Each row was made from one small tree. The marks that hang from a mark follow it in brackets, in the order of their numbers. Every link used is in the known rows. Write each row's tree.
Known rows:
j349(j249): [-0.08  0.89 -0.13 -0.31  0.06 -1.44 -0.48  0.76 -1.35 -1.38 -0.40 -1.41
  1.99 -2.03  1.35 -0.43  0.13 -0.18  0.38  1.25  0.54 -0.70  0.52]
j579(j308(j22 j804)): [-0.99 -2.27  0.96  1.46 -2.12 -2.61  0.07  2.06 -2.50  2.38 -1.44 -0.66
 -1.58 -3.96  1.59 -0.33 -4.83  3.05  0.05 -0.38  2.08  0.25  1.56]
j579(j308(j11(j907) j22(j349) j804)): [-2.10 -2.46 -0.24  0.83 -3.36 -1.43  0.27  1.50 -4.76  0.05  0.18 -0.99
 -4.05 -5.04 -0.73 -0.57 -7.20  3.64  0.05 -0.39 -0.06 -2.48  4.98]
j308(j11 j22): [-0.38 -0.02  0.63  0.48 -0.63  0.54 -0.54  0.60 -2.04  0.54 -0.09  0.26
 -2.28 -0.74 -0.28 -0.50 -5.10  3.16  0.79  0.52 -0.37 -2.56  2.83]
j11(j907): [-1.00 -1.24 -0.17  0.60  0.18  2.51  0.69 -0.80 -2.88 -1.75  2.26 -1.51
 -2.53 -0.26 -0.23  0.14  1.03 -0.21 -0.35 -0.54 -2.67  0.02  1.40]
j907(j22(j349)): [ 0.20  0.15  1.18 -2.55 -0.65 -1.81  0.44 -0.92  3.66 -0.23  1.98 -0.68
 -1.10 -0.60 -1.53 -0.23 -0.40  0.47 -0.12 -1.30  1.36 -1.29  1.17]
j22(j907): [-0.61 -0.35 -0.34  1.06  1.60 -1.17  0.94  1.16 -0.80  0.68 -1.71 -0.87
 -2.27 -0.10 -1.71 -0.06 -0.76 -0.87  0.06  0.76 -0.04 -0.15  1.79]
j804(j308(j579)): [-0.62 -0.57  0.57  0.18  2.06  0.34 -0.53  0.23  0.86 -0.92  0.07  0.56
  0.61 -0.99 -0.13 -0.58 -0.93  0.12 -0.71  2.02  0.99 -0.90  3.84]
j804(j907): [ 1.84 -0.63  0.83  0.20  0.40 -0.64  0.49  1.18 -1.04  0.26 -0.13  0.70
 -0.67 -0.97  0.50  0.00 -0.47 -0.90  0.27  1.81 -0.12 -0.12  0.75]
j804(j308(j579) j349(j249)): [-0.86  0.89 -0.20  0.11  1.61 -1.10 -0.73  2.03 -0.31 -1.43 -1.41 -1.86
  4.22 -1.41  1.55 -1.08 -1.70  2.94 -0.70  3.48 -0.02 -0.78  6.66]
j546(j249): [-0.01  0.31 -0.08  1.83 -0.69 -0.91  0.28  0.60 -0.32 -0.07  0.21 -0.76
  1.59 -1.08  0.01 -0.52  1.51  0.38 -0.18  1.85 -0.17 -1.92 -0.24]
j579(j308(j22(j349 j907))): [-0.65 -1.98  0.00 -0.17 -1.69 -3.96  0.83  3.05 -2.58  1.72 -1.02  0.27
 -4.05 -5.17 -1.14  0.15 -4.87  1.68  0.30  0.81  0.95 -0.88  3.33]
j11(j907(j22)): [-0.34 -1.03  1.38 -0.17  0.45  1.62  1.09 -1.62 -0.02 -1.43  3.58 -2.74
 -3.33  0.83 -0.18  0.01  1.62  0.10 -0.32 -1.88 -2.00 -0.82  1.35]
j22(j349 j907): [-1.15 -0.35 -1.06 -0.82  0.54 -2.13  0.90  1.24 -0.12 -0.02 -1.21 -0.24
 -2.46 -2.10 -3.38 -0.10 -1.90 -0.70 -0.06  0.98  0.74 -0.73  3.04]
j907(j22): [ 0.74  0.21  1.74 -0.77  0.28 -0.93  0.43 -0.98  3.05  0.30  1.46 -1.27
 -0.97  1.13 -0.02 -0.19  0.69  0.34  0.05 -1.57  0.63 -0.82  0.05]
j579(j308(j11(j907) j22 j804)): [-1.72 -2.36  0.28  2.39 -2.59 -0.72  0.31  1.40 -5.44  0.67 -0.12 -1.44
 -3.70 -3.39  0.69 -0.56 -6.13  3.48  0.21 -0.56 -0.76 -1.93  3.91]
j804(j308 j349(j249) j907(j22)): [ 2.03  0.69  2.83 -0.39  1.44 -1.85  0.98  3.17  1.18 -0.46 -1.15 -3.13
  1.88 -0.92  2.59 -1.06 -0.98  3.43  0.19  3.33  1.35 -0.84  5.56]
j308(j22 j579 j804): [-2.52 -1.96  0.70  1.17  1.05 -0.68 -1.12 -0.25 -1.29  1.37  0.18 -0.65
 -0.58 -2.44 -0.10 -0.94 -5.19  2.11 -0.66  0.43  1.51 -0.37  4.12]
j308(j22 j579 j804(j349(j249) j907)): [-1.06 -1.25  0.60  1.33  1.12 -2.89 -0.86  2.36 -3.22  1.18 -1.25 -2.21
  1.87 -3.62  1.86 -1.37 -6.36  3.67 -0.42  3.41  0.71 -0.48  7.38]
j907(j22(j349(j249))): [ 0.09  0.90  1.05 -2.82 -0.66 -2.83  0.02 -0.37  2.74 -1.44  1.63 -1.89
  0.44 -2.24 -0.49 -0.58 -0.35  0.35  0.20 -0.26  1.94 -1.92  1.54]
j11(j907(j22(j349(j249)))): [-0.85 -0.46  0.75 -1.98 -0.38 -0.20  0.72 -1.15 -0.49 -2.97  3.60 -3.24
 -2.09 -2.23 -0.62 -0.29  0.70  0.17 -0.17 -0.71 -0.99 -1.76  2.68]
j11(j907(j22(j349))): [-0.82 -1.07  0.83 -1.77 -0.38  0.95  1.04 -1.61  0.45 -1.93  3.95 -2.23
 -3.47 -0.70 -1.64 -0.01  0.53  0.33 -0.45 -1.68 -1.36 -1.25  2.47]

Write each row's tree:
[ 0.37 -0.88  0.29  1.04 -2.79 -2.16 -0.26  2.05 -3.05  1.29 -0.64  0.88
 -2.38 -2.71  0.86 -0.16 -5.39  2.77  0.84  0.21 -0.24 -2.45  2.12] => j579(j308(j11 j22))
[-2.75 -1.11 -1.44  2.09  0.49  0.83 -0.71 -1.61 -2.90 -1.54  1.05 -1.21
 -1.29 -0.17 -1.63 -1.08 -3.72  0.05 -0.83 -0.13 -2.01 -2.73  5.34] => j308(j11(j907) j579 j804)
[-3.23 -0.92 -0.41  2.12  2.20 -3.19 -0.44  2.41 -2.92  1.62 -2.65 -3.62
  0.44 -2.93 -0.09 -1.41 -6.63  3.80 -0.61  2.49  0.60 -0.51  8.17] => j308(j22(j907) j579 j804(j349(j249)))
[-1.23  0.47 -1.09 -1.12  0.56 -3.37  0.49  1.91 -1.23 -1.28 -1.64 -1.58
 -0.94 -3.97 -2.22 -0.43 -1.84 -0.83  0.22  2.14  1.14 -1.41  3.33] => j22(j349(j249) j907)
[-1.76 -1.27  1.20 -0.65 -0.06  2.90  0.32  1.12 -2.96 -2.02  1.10 -0.85
 -4.03 -3.18 -1.41 -0.67 -5.20  4.35  0.15  1.61 -0.12 -2.78  6.52] => j804(j308(j11(j907) j22(j349)))
[-0.95 -0.07  0.04 -1.22 -1.64 -0.33 -0.59  0.71 -1.37 -0.07  0.21  0.73
 -2.48 -2.49 -1.83 -0.46 -6.31  3.43  0.64  0.69  0.36 -3.04  3.94] => j308(j11 j22(j349))
[-0.56 -1.16 -0.53  0.30 -2.36 -3.92  0.49  3.01 -3.28  1.23 -1.62  0.66
 -4.41 -4.42 -1.83 -0.22 -7.02  2.21  0.71  1.04  0.32 -3.01  4.58] => j579(j308(j11 j22(j349 j907)))
[ 0.59 -0.88  0.24  0.90 -2.43 -1.34  0.78  0.05 -1.81 -0.78  1.80 -0.98
 -3.48 -0.60  0.24 -0.04 -1.56  0.64  0.29 -1.56 -2.16 -3.10  1.96] => j579(j308(j11(j907(j22))))
[-2.85  0.12 -2.20  2.14  0.26 -0.45 -0.88 -0.02 -3.97 -1.96 -0.31 -3.35
  1.73 -0.56 -0.11 -1.51 -4.51  2.59 -0.82  1.21 -2.85 -2.66  7.87] => j308(j11(j907) j579 j804(j349(j249)))
[-0.96 -1.42  0.43  1.94 -2.71 -2.73 -0.26  2.06 -3.05  2.00 -1.84 -0.18
 -1.88 -3.22  0.89 -0.68 -7.01  3.64  0.47 -0.16  1.50 -1.87  2.83] => j579(j308(j11 j22 j804))
[-0.57 -0.94 -0.75  1.76 -2.43 -3.37  0.41  2.41 -1.18  2.22 -2.70 -1.33
  1.42 -1.44  1.41 -0.35 -3.07  3.19 -0.51 -0.45  0.64  1.01  2.14] => j579(j308(j804(j349)))
[-0.37  0.56 -1.22  1.83  0.35 -3.30 -1.08  1.72 -2.33 -0.26 -2.36 -1.29
  3.35 -1.14  0.58 -1.66 -5.89  1.91 -0.28  3.28 -0.52 -2.73  7.49] => j308(j11 j579 j804(j349(j249) j907))
[ 1.00 -1.88  1.31 -0.15 -2.36 -5.06  0.89  1.78  0.65  1.50 -0.46 -0.19
 -1.22 -3.81  0.28 -0.39 -3.17  0.37 -0.09 -0.14  2.74 -0.75  1.95] => j579(j308(j804(j907(j22(j349)))))
[-3.31 -1.50 -0.80  2.42  0.28  1.20 -0.68  0.05 -4.29  0.17  0.53 -2.68
 -1.72 -0.56 -0.70 -1.25 -7.49  5.09 -0.80  0.52 -2.86 -2.27  8.84] => j308(j11(j907) j22 j579 j804(j349))
[ 1.59  1.34  0.71  0.78  0.57 -0.97  0.25  4.02 -2.03 -1.14 -3.14 -1.52
  2.53 -1.18  1.81 -1.18 -3.75  3.79  0.57  4.81  0.03 -2.27  6.76] => j804(j308(j11) j349(j249) j907)
[-0.99 -0.32 -0.08  0.65  0.31 -0.30 -1.47 -0.37 -1.82  0.10  1.02  1.08
 -1.60 -1.09 -0.81 -0.77 -5.73  1.90  0.17  1.13 -1.10 -3.44  4.91] => j308(j11 j22 j579)
[ 2.32  0.72  2.36  0.28  0.78 -0.64  1.06  2.44  1.84  0.48 -1.27 -1.30
  0.00  1.76  0.55 -0.99 -3.33  4.17  0.33  2.31  0.13 -2.36  6.53] => j804(j308(j11) j349 j907(j22))
[-1.32 -0.55 -1.55  1.10  0.46  1.44 -0.73 -1.72 -2.98 -2.40  2.44  0.10
 -1.97  0.31 -1.51 -0.49 -2.00 -0.84 -0.49  0.42 -3.94 -3.32  4.59] => j308(j11(j907) j579)
[-2.08 -1.02  0.79  1.23 -0.18 -0.19  0.03  1.76 -1.40  2.60 -1.79 -2.71
  0.21 -0.85  0.87 -0.77 -5.45  6.06 -0.33  0.12  0.97  1.11  4.21] => j308(j22 j804(j349))
[-0.45 -0.92  1.42  1.25  0.16 -1.98  0.10  3.35 -3.42  1.73 -2.32 -3.14
  1.20 -3.31  2.42 -1.15 -5.81  5.06  0.20  2.68  1.40  0.42  5.37] => j308(j22 j804(j349(j249) j907))
[-3.28 -1.08  0.02 -0.05 -1.29  0.16 -0.36  0.71 -4.96 -1.95  0.51 -3.02
 -2.59 -4.89 -1.01 -1.25 -6.98  3.94  0.24  0.84  0.33 -3.10  6.20] => j308(j11(j907) j22(j349(j249)) j804)
[-2.23 -0.92 -0.53 -0.84  1.49 -3.38 -0.65  1.37 -2.53 -0.57  0.16 -0.83
 -1.87 -5.45 -1.99 -0.76 -5.14  0.61 -0.10  2.98  0.73 -2.25  6.43] => j308(j22(j349(j249) j907) j579)
[ 2.26  0.91  1.54 -0.51  0.26 -3.08  0.66  2.01  0.54  0.17 -0.15 -2.87
  1.82 -0.28  2.13 -0.67 -0.65  2.05  0.30  1.81 -0.33 -0.77  3.65] => j804(j349(j249) j907(j22))
[-0.77 -0.94 -0.21  1.94 -2.70 -2.02  0.96  1.07 -1.79  0.69 -0.37 -3.13
 -1.52  0.08  0.57 -0.72 -3.86  3.84 -0.27 -1.70 -1.70 -1.88  4.67] => j579(j308(j11(j907(j22)) j804(j349)))
